Each row was made from one small tree. Brackets hold a mark, then the marks that hang from it, in alphabetical order. Every link used is in the known rows. Write each row's tree.
(in the rows, 128 means zero)
Known rows:
(vafut bunan rufo vosib): [150 126  58 124 129 147 134 142 149  93  63 128 104  34 109 142 169 149
 134 125 129 135 130 128  77 134 146  75 229  80 130 120 127 147 137 150]
(ratu fepir goka vosib): [ 72 120 123 150 121 155 112 116 121 161  63 115 120 121 130 133 103 139
 134 141 148 109 150 145 173 126 126 158 171 131 187 133  80 141 117 112]
(goka bilibos (ramo fepir (rufo (vafut bunan)) vosib)): [102 146  40  96 177  69 172 111 119  99  56 150 119  24 127 100 162 141
 158 104 107 142  95 118 163 136 159 105 158  64 161 124 102 145 116 133]
(bilibos (goka (ramo (rufo ratu)))): [112 118 109 119 160 128 144 144 129 101 106 129 130 114 136 121 142 124
 144 117  94 138 120 115 155 119 137  98 100 100 150 124 147 124 125 129]
(bunan (pelu ropib) (vafut (rufo ratu) vosib)): [160 134 142 129 189 138 168 195 160  51 100 108 111  97 111  99 133 149
 153 196 110 133  71 144 120 135 148  44 165  82 161 116 134 149 127 130]
(bilibos (goka (ramo fepir rufo))): [116 122  94 109 173 125 149 139 123 116 101 125 135  94 121 135 136 124
 143 107  94 141 115 113 169 121 140 119 109 107 144 132 131 127 118 139]
(ramo fepir): [142 126 101 122 163 122 157 134 118 144 147 120 140 104 111 139 120 134
 133 132 136 127 116 119 145 134 141 143 131 117 134 138 119 128 128 131]
(ratu (fepir vafut) rufo (vosib (ramo goka))): [ 99 137 105 126 100 160  82  98 122 156  19 115 155 101 138 118  97 149
 146 111 136 105 137 130 190 113 127 154 163 154 177 125  63 164 124 122]
(bunan (vafut (rufo (ratu (fepir ramo))))): [157 145 117 131 149 131 146 155 132  77  80 106 148 105 137  98 143 140
 147 154 124 122 119 132 141 134 148  93 126  99 148 138 118 152 132 119]
(vafut rufo): [137 133 114 141 122 135 117 137 131  97 101 120 125  90 134 132 153 122
 137 122 120 121 130 131 115 131 142 111 122 102 125 131 117 133 137 143]
(bilibos (goka (ramo rufo))): [107 124 111 113 149 129 132 134 130 106  91 130 128 109 132 129 139 120
 139 105  90 140 123 118 159 117 132 109 108 115 140 125 137 127 119 137]
(vafut (rufo (ratu (goka bilibos))) (vosib (ramo fepir))): [133 113  37 166 172 130 149 168 134  90  72 150 115  47 122 126 139 130
 143 135 130 108 122 136 118 127 164  84 153  53 172 120 122 141 149 142]
(goka bilibos): [113 129 133 136 128  92 125 128 130 113 127 147 114 103 136  98 136 131
 126 127 130 119 126 130 129 125 128 119 143 106 128 128 117 136 128 125]
(vafut (vosib (ramo (goka bilibos) rufo) ratu)): [112 134  26 132 151 158 104 127 142 119  86 171 131  57 124 126 140 119
 136  98 116 109 123 131 134 113 144 109 153  96 148 102 130 155 137 149]
(rufo (ratu vosib) vafut): [104 135 120 132 133 121 172 126 124 112 125 123 140 127 152  96 158 148
 147 127 138 118 127 132 151 132 136  96 108 113 168 128 110 123 137 111]
(bilibos (goka ramo)): [104 121 117 120 137 125 134 130 132 111  92 126 122 123 131 122 129 125
 133 121  96 139 123 121 151 120 127 111 135 130 143 124 140 127 119 135]
(ratu fepir (goka bilibos) rufo vosib): [ 57 122 139 159 124 139  58 122 124 170  23 131 112 107 131 115  92 143
 135 147 155  84 133 151 185 117 123 147 188 106 191 131  58 151 127 107]
(goka (ramo fepir (rufo ratu vafut))): [121 139  66 123 194  96 184 137 114 107  98 134 145  89 129 114 153 128
 162 119 110 124 101 116 158 131 156 108  79  70 160 132 128 127 130 127]
(ropib pelu): [130 111 120 101 144 136 133 143 133 154 159 112 130 140 120 132 101 141
 133 130 109 120 122 117 138 122 136 119 118 150 111 119 131 135 130 129]
(bunan vafut): [131 147 138 109 158 121 133 136 135 105 114 128 136 131 123 110 128 130
 136 150 110 120 117 131 139 130 130 104 127 134 136 133 125 140 125 120]
(ratu (fepir vafut) goka): [113 119 154 132 119 132 151 133 121 151  54 102 123 137 122 129  98 151
 128 150 111 141 146 134 165 120 121 158 129 137 164 140  99 141 130 111]
(ramo rufo (vosib (ratu (fepir vafut) goka))): [117 132  84  97 141 174 124 118 122 145  66 111 136  83 128 147 121 135
 140 117 105 152 128 141 184 126 142 148 104 113 171 116 105 146 131 125]
(bunan (pelu ropib)): [129 125 165 137 136 140 146 168 139 104 131 111 110 139 124 119 107 135
 136 158 125 135  88 135 147 126 129 108 136 126 139 117 128 134 114 129]
(bunan pelu vafut): [124 158 158 107 179 133 155 168 137  88 130 117 140 142 119 103  98 138
 144 172 117 118  92 138 145 130 134  85  99 126 136 131 122 144 112 108]
(ramo goka vosib): [118 126  92  92 126 124 134 101 132 146 117 133 117  97 114 136 123 152
 140 140 115 158 109 109 136 141 140 148 195 129 147 110 118 133 126 123]
(vosib (ramo (fepir ratu))): [139 138  59 152 149 146 136 134 116 122 132 145 156 103 131 139  83 117
 136 114 131  98 133 131 169 124 148 133  92 127 145 128 125 146 108 136]
(vosib (ramo fepir rufo) ratu): [119 145  14 137 163 184 105 137 117 130 110 146 169  79 141 149 124  90
 142  75 125  84 127 131 181 113 156 130  49 110 145 119 124 148 134 149]
(fepir ramo ratu): [159 132 118 152  83 149 147 137 114 107 143 133 142 126 136 114  71 148
 124 133 127 139 141 145 164 126 139 139 125 138 140 123 134 155  96 126]
(fepir (ratu rufo)): [140 137 137 150 130 151  89 134 126 136 134 138 139 134 124 134  68 139
 132 154 122 103 125 145 149 123 128 124 116 118 141 124 127 144 111 119]
(bilibos goka): [121 118 143 116 130 142 132 140 134 124 122 117 126 132 129 133 130 132
 123 120 109 141 131 119 151 120 121 117 130 141 128 131 133 124 125 131]
(vosib (ramo goka) (ratu (fepir vafut) rufo)): [107 147  58 139 113 183  66 115 129 158  30 130 165 109 140 129  95 123
 141 109 118  84 128 124 184 105 132 147 113 141 158 114 103 165 144 131]
(ramo (goka bilibos) rufo (vosib (ratu fepir))): [106 141  57  97 151 138 106 101 132 142  91 140 134  47 126 124 144 141
 149 113 118 134 110 114 168 129 146 148 162  85 155 111 103 155 131 125]
(vosib (ramo (fepir (vafut bunan)) (goka bilibos))): [117 134  53 118 125 108 158 124 120 122  94 152 136  64 128 113 121 142
 142 102 112 114 129  98 157 119 150 128 149 123 146 125 107 157 131 135]

Which tree is each row?
[128 142 100 140  79 155 141 109 118  85 117 132 144  76 147 114  94 150
 149 116  86 121 160 143 161 121 147 120 105 141 171 121  97 165 108 137] : (fepir (ratu (vosib (ramo goka))) (vafut rufo))
[145 153 128 112 190 141 157 178 151  62  93 113 128  89 106 110 122 145
 148 174 111 130  90 148 118 135 145  60 143  95 140 127 119 151 121 127] : (bunan pelu (vafut rufo vosib))
[151 125  87 132 136 157 150 173 159  74  66 115  89  44 105 135 154 154
 140 148 127 141  98 134  92 133 147  58 233  78 138 110 128 152 126 152] : (vafut (bunan (pelu ropib)) rufo vosib)
[116 140 110 126  95 135 146 105 115  97 139 151 144  82 147 100  88 153
 145 110  88 124 156 139 178 114 139 127  98 139 172 120  98 166 101 127] : (fepir (ratu (vosib (ramo (goka bilibos) rufo))) vafut)
[117 133  47 133 148 132 136 126 120 140 111 149 146  96 124 139 112 122
 142 107 127 103 121 104 157 123 149 145 128 128 141 125 116 141 128 137] : (vosib (ramo fepir goka))
[171 139 113 121 118 154 185 154 139  68 114 115 123  59 111 121  92 180
 140 156  90 153 133 145 114 128 144  75 153 103 149 121 127 166 108 132] : (fepir ratu (vafut (bunan pelu) rufo vosib))
[102 129 112 139 118 171 119 128 125 154  70 109 136 128 131 131 102 132
 128 140 109 115 143 142 168 115 125 150 106 135 168 126 112 147 141 121] : (vosib (ratu (fepir vafut) goka))
[124 125 110 131  81 108 144 129 120 118 107 146 120 103 133  94 123 151
 129 118 128 144 125 114 148 125 140 146 175 127 133 120 115 150 124 128] : (fepir (ramo (goka bilibos)))
[107 127  97  98 126  95 132 100 133 134 115 149 107  76 120 112 131 155
 138 139 116 151 107 110 136 139 141 140 206 113 149 111 110 140 127 122] : (ramo (goka bilibos) vosib)
[102 145  52 156 121 193  44 132 130 141  64 149 154 120 150 137 100  92
 132  98 132  67 123 145 167 108 137 119  83 131 148 106 124 149 141 141] : (vosib ramo (ratu rufo))
[109 126  33 144 126 165 108 148 149 101  47 145  92  25 116 135 157 138
 132 128 116 105 134 141  95 125 150  74 216  66 157 109 123 156 150 149] : (vafut bunan rufo (vosib (ratu (goka bilibos))))
[115 122  87  93 148 145 135 122 125 132  68 111 134  92 121 131 109 139
 140 126  85 152 105 125 184 123 139 124 136 133 170 116 122 137 127 137] : (bilibos (goka (ramo (fepir vafut) (vosib (ratu rufo)))))
[ 96 134  91 146 110 156 113 134 129 127  47 119 121  78 137 117 126 137
 133 130 109 102 146 139 157 115 135 125 139 102 167 127 102 160 146 127] : (vosib (ratu (fepir (vafut bunan rufo)) (goka bilibos)))
[104 131  79 137 166  65 151 121 118 109 101 153 117  73 125  92 131 126
 144 131 118 114 106 124 141 130 146 122 151  82 153 129 119 140 122 133] : (goka bilibos (ramo fepir))
[165 117 134 133 110 126 185 143 118 115 106  97 151 132 140  97 119 161
 135 145 139 155 134 125 153 128 134 132 122 120 156 134 126 142 133 108] : (rufo (ratu (fepir ramo vafut)))
[ 97 136  73 143 120 115 110 120 129 118  97 168 129  99 142 111 123 118
 136 104 122  99 129 112 146 117 139 127 137 123 137 118 117 146 128 134] : (vosib (ramo (goka bilibos)))
[150 130 109  94  80 146 124 115 123 157   4  96 139  88 119 120  97 185
 136 133 132 165 119 115 175 126 133 157 220 139 154 122  85 168 125 115] : (ratu (fepir (ramo goka vosib) (vafut bunan)) rufo)
[ 78 108 124 155 130 120 139 142 121 123 136 147 108 122 144 100 120 140
 139 151 138 102 135 137 141 127 141 107 138  92 192 119 114 128 138 105] : (rufo (ratu (goka bilibos) vosib))
[101 137  79 147 116 160 104  99 123 134  64 119 151 100 148 124 116 124
 138 102 164 101 150 142 174 124 131 146 154 143 163 130  86 152 108 128] : (ratu fepir (vosib ramo))
[115 143  85 107 130 162  93 110 132 147  69 122 136 105 133 135 122 132
 135 125 123 129 104 144 164 132 136 126 137 128 156 108 111 137 138 128] : (ramo (vosib (ratu (rufo vafut))))
[117 128 110 134 183 111 167 153 132 118  69 133 128  91 128 110 158 148
 144 133 126 131 121 129 155 123 137 100 117  59 162 134 111 133 140 113] : (ramo (rufo (ratu fepir (goka bilibos)) (vafut vosib)))
[116 140 121 137 163 139 131 149 133  91  80 113 134 105 133 108 136 136
 152 163 119 101 126 139 145 134 146  91 131  96 176 137 103 146 135 112] : (bunan (vafut (rufo (ratu fepir goka vosib))))
[ 76 124  95 144 147  95 125 115 125 135  18 135 100  94 127 110 103 136
 140 154 125 127 121 138 163 131 135 146 186  92 185 125  99 145 116 114] : (ratu fepir (goka bilibos (ramo vosib)))
[ 76 126 125 145 132 127 168 140 120 125 103 130 123 139 149 104 139 147
 146 140 128 110 131 136 162 128 138 102 106 109 190 126 104 120 141 105] : (rufo (ratu goka vosib) vafut)
[102 132  90 152 135 167 146 172 132  94  78 105 119  77 135 126 125 154
 156 155 151  98 125 129 130 134 156  76 160  66 176 126 102 149 130 110] : (vafut (bunan pelu) (rufo (ratu fepir goka vosib)))
[ 97 136  94 132 156  77 125 121 124  89  87 163 115  74 139  92 149 116
 147 109 104 119 114 128 139 121 141 108 120  74 143 123 123 141 120 133] : (goka bilibos (ramo rufo))
[122 140 107 123  94 154 148 104 114 105 138 141 150  94 143 116  83 151
 146 109  87 129 158 138 178 115 140 132  89 150 171 120 104 161 100 127] : (fepir (ratu (vosib (ramo goka rufo))) vafut)
[136 127 101 115 100 137 143 137 116 122 111 137 137 102 129 120 130 143
 137 100 120 152 126 111 158 122 146 149 133 122 128 122 118 146 122 133] : (fepir (ramo goka rufo))
[116 142  52 103 194 103 168 131 129 137 109 153 137  34 105 116 168 151
 151 109 107 124 102 104 162 124 152 125 145  70 143 129 100 145 142 138] : (ramo fepir (goka bilibos) (rufo (vafut (vosib ratu))))
[140 133  27 131 128 179 113 139 151  99  65 129 113  29 114 144 168 137
 134 118 124 117 131 136  86 129 149  73 211  79 139 110 134 154 146 155] : (vafut bunan rufo (vosib ratu))
[ 88 143  57 130 119 133 164 123 127 110  89 142 138  97 155 102 159 151
 154 106 139  99 132 111 150 127 147  82 146 112 173 118 110 139 136 115] : (rufo (ratu (vosib (ramo goka))) (vafut bunan))
[ 87 107 122 150 131 143 140 143 120 132 138 135 117 138 140 120 113 139
 140 152 137 108 136 136 140 129 141 113 128 107 191 120 120 123 138 106] : (rufo (ratu goka vosib))
